Each row was made from one path, in order. Every step used is in the known rows, and no mark comes twice. Write each row's path.
In the rows, zero is written as 128.
Known rows
leko/kala/nolano/zega/dore/ginid/luba: [139 180 118 153  76  80 112 102 185  58 135  76 135  97 194 159  86 158
 150 135 110 194  96 121 108 152 121 118]
leko/kala: [138 160 119 133 109  91  97 112 143 113 132  69 107 111 154 151 104 132
 137 115  92 156  96 105 100 150  90 108]
kala/nolano/zega/luba/dozas: [122 143  99 146  88  64 131 105 158  91 189 131 126 115 186 149 114 129
 176 118 150 165 117 143 166 155 119 153]
ginid/luba/dozas/nolano/zega: [139 138  90 139 127  92 114  96 146  86 128 124 118 127 187 118 117 141
 163 151 111 173 169 161 160 131 107 130]
luba/tesol: [119 102 103 166 108  99 123 106 119 139 119 146 127 143 150 134 146 114
  95 115 122 152  90 130 170 127  67 110]
nurus/nufom/luba/dozas/nolano/zega/dore/ginid: [130 179 121 116  56  84  95 109 168  83 103 113 100 147 188 169 102 157
 154  85  99 202  83 169 121 109 143 135]
dozas/luba: [126 140 119 128 138 125  94 108  94 145 137 111 154 151 133 136 100 153
 134 107 112 129 138 124 119 147 133 126]
leko/kala/nolano/zega: [122 164 119 134  89  70 111 110 156  77 147  68 115  93 173 172  98 136
 145 123 113 171 102 105 120 168 102 121]
nufom/nurus: [149 139 143 125 123 135 103  88 140 134 125 147 113 115 162 177 132 122
 141  96  86 161 115 160 115  99  92 165]
leko/kala/nolano/zega/dore/ginid: [142 173 122 144  79  73 111 108 180  71 150  73 136  96 182 171  79 148
 149 122 111 197  79 114 106 161 117 122]
dore/ginid/luba/nufom/nurus: [171 167 100 152 111 142 101 101 157  64  90 167 112 134 193 145  90 168
 158 131  99 178 113 188 108  91 111 125]
zega/dore/ginid: [178 152 108 157  94 125 107 113 188 133 156 141 175 150 167 139  87 164
 156 108 100 206  58 140  94 108 146 124]
zega/luba/dozas/nolano/kala: [144 137 108 136 111  57 106 107 147 131 175 111 123 132 178 114  94 109
 178  98 138 163 107 164 152 148 119 151]
zoso/dore/ginid/luba/dozas/nolano/kala/leko: [149 118  83 116  99 133 133 109 190 115 129 121 153 117 169 162  91 181
 147 166 124 185 105 167 138 115 119 118]
leko/kala/nolano: [124 158 126 138  99  86 104 117 151 102 148  85 123  96 162 141 107 130
 146 108 121 158  92 101 109 153 107 109]
leko/kala/nolano/zega/dore/zoso: [135 171 118 145  78  80 105 112 185  73 149  75 131 106 176 167  80 148
 147 119 113 200  89 111 105 166 111 136]
ginid/luba/dozas/nolano/kala/leko: [141 135 101 139 123  90 113  91 148  98 137 123 124 120 191 107 119 134
 154 151 116 173 152 162 148 131 114 123]
dore/ginid/luba/dozas/nolano/kala: [167 149 101 137 138 109 112 101 159  77 114 120 138 127 197 138  54 159
 162 141 114 189 112 189 111 132 106 128]
nurus/nufom/luba/ginid: [106 181 116 130  52 111  93 115 129 105  88 121  75 154 200 162 133 148
 135  79  95 157  88 151 119  81 130 119]
lesuv/ginid/dore/zoso: [177 111 113 145  98 141 112  73 141 105 155  95 164 163 196 157  99 180
 122 143 115 181 145 156 143  90 140 126]
ginid/lesuv: [165 184  74 128 130 131 127 125 119 135 160 117 110 122 208 136 149 157
 152 122 134 143 144 152 119 104 122 138]
dore/zoso: [144 144  94 142 129 152  94 125 159 112 131 137 130 165 149 142  70 160
 149 100 120 175 111 155  91 147  87 166]
zega/dore: [153 143 109 152  91 117 106 114 171 156 168 138 160 151 154 133 127 146
 149 105  96 187  80 114 112 109 144 124]
kala/nolano/zega: [107 140 104 136  99  90 126 109 142  90 172 130 130 114 172 176 119 142
 158 121 139 162 123 127 148 159 118 144]
dozas/nolano/kala: [102 127 128  95 137 105  80 115 109 120 134  87 146 120 159 189  84 136
 133 102 121 178 119 136 107 181 134 142]
lesuv/ginid/luba: [156 142 114 167 102 123 106  71 119  97 136  90 150 149 209 138 115 152
 127 161 108 146 170 168 149  72 137 111]
nurus/nufom: [108 158 104 122  90 117 107 118 134  94 108 121  92 136 135 155 132 156
 148  85 113 154 114 116 131 126 131 128]
lesuv/ginid/luba/dozas/nolano/zega/dore/zoso: [182 138 107 163  93  96 104  73 157  76 150  86 165 150 222 146  75 151
 137 164 113 206 162 184 161  89 137 143]
leko/kala/nolano/zega/luba/ginid: [128 173 113 151  70  59 111 106 158  76 153  69 111  96 202 161  92 129
 149 122 120 174  94 114 129 156 107 126]

Write each row's path
[190 183  79 138 133 138 122 120 144 106 139 124 136 124 209 146  83 177
 161 123 132 169 103 182  94 111 119 134] -> dore/ginid/lesuv
[167 148 119 160  86 118  96  73 123  79 122 122 122 143 217 155 123 141
 125 153  96 161 165 177 159  49 129 122] -> lesuv/ginid/luba/nufom/nurus
[151 126 113 185  92 113 113  67 117  98 121  99 153 150 211 133 125 141
 101 165 115 152 157 169 171  70 119 106] -> lesuv/ginid/luba/tesol
[149 131  83 121  92 164 127 115 186 106 100 156 127 128 165 173 114 186
 149 152 104 171 112 167 137  76 111 121] -> zoso/dore/ginid/luba/nufom/nurus
[150 145 114 120  96 112  85 118 129 102 119 192  61 129 158 180 145 112
 145  93  82 173 106 147 144  83  88 144] -> luba/nufom/nurus
[151 136 108 143  98  54 107 100 153 132 186 115 130 126 182 105 101 109
 174 103 145 167 100 164 153 148 127 147] -> zega/luba/dozas/nolano/kala/leko
[112 130 106 108 121 103  86 110 119  96 142  97 147 122 158 194  93 153
 144 113 125 188 141 137 132 182 136 149] -> dozas/nolano/zega
[159 118  79 147  94 136 119 108 140 119 141 139 119 154 215 145 100 161
 130 123 105 192 100 132 143 101 104 130] -> luba/ginid/dore/zoso
[144 116  79 114 107 155 133 125 177 138 131 130 149 133 142 176  98 183
 149 141 117 162  91 147 128 108 107 115] -> zoso/dore/ginid
[147 139  92 145 114  91 114  95 162  91 135 127 132 131 190 114 117 146
 162 148 107 190 157 156 156 123 122 131] -> ginid/luba/dozas/nolano/zega/dore
[132 178 127 139  68  64 101 104 166  62 140  90  94  90 186 175 107 128
 152 113 111 181  98 124 129 147 106 136] -> leko/kala/nolano/zega/luba/nufom/nurus
[130 144 107 121 118 111  80 122  91 121 129 146 117 156 135 145 111 144
 136 103 105 141 131 122 137 129 129 119] -> dozas/luba/nufom
[122 130  99 125  92  99  92 100 129  91 147  99 149 128 195 175  97 164
 148 114 133 197 137 141 150 165 157 148] -> dozas/nolano/zega/luba/ginid/dore
[147 151  85 140  92  50 127  93 154  90 173  98  96 138 186 172 103 128
 171 134 108 169 126 159 166 157  91 162] -> nolano/zega/luba/dozas
[118 144 106 145  80  88 125 110 166  98 183 134 149 120 176 169 120 148
 159 118 133 185 105 120 143 147 139 143] -> kala/nolano/zega/dore
[157 166  92 153  80  99 122  92 181  74 142 106 140 145 194 193  89 177
 152 150  84 210 109 152 122 138 127 145] -> nolano/zega/dore/ginid/luba
[160 161  95 158 128 146 113 100 155  83 103 135 140 140 186 129  80 180
 159 138 111 162 118 178  97 114 117 116] -> dore/ginid/luba
[138 155 115 141  68 135  94 101 135 142 115 133 104 176 244 152 125 155
 127 106  84 162  84 177 104  70 110 117] -> nufom/luba/ginid/dore/zoso
[130 168 122 142  78  69 109 109 173  83 156  72 128  97 176 168 100 140
 146 121 109 187  90 101 115 161 115 122] -> leko/kala/nolano/zega/dore
[128 155 103 156  81 100 127 104 177  74 162 137 156 119 194 160 106 166
 163 132 133 192 111 140 135 139 145 140] -> kala/nolano/zega/dore/ginid/luba
[126 160  83 153 102 128  98 112 131  80 101 168  81 147 179 119 155 152
 151 139  95 144 157 144 144  91 113 104] -> ginid/luba/nufom
[151 144  89 149 116 102 109 100 174  81 128 130 135 140 191 113  98 153
 163 146 111 201 156 166 146 127 117 145] -> ginid/luba/dozas/nolano/zega/dore/zoso
[140 148 126 117 115 117  78 109  99 118 118 154 113 143 143 160 114 137
 132  96  95 152 131 138 134 115 124 140] -> dozas/luba/nufom/nurus
[151 108  94 127 116 166 119 100 166 112 136 138 139 163 159 138 121 202
 142 118 112 183 127 128 117 133 123 131] -> ginid/dore/zoso
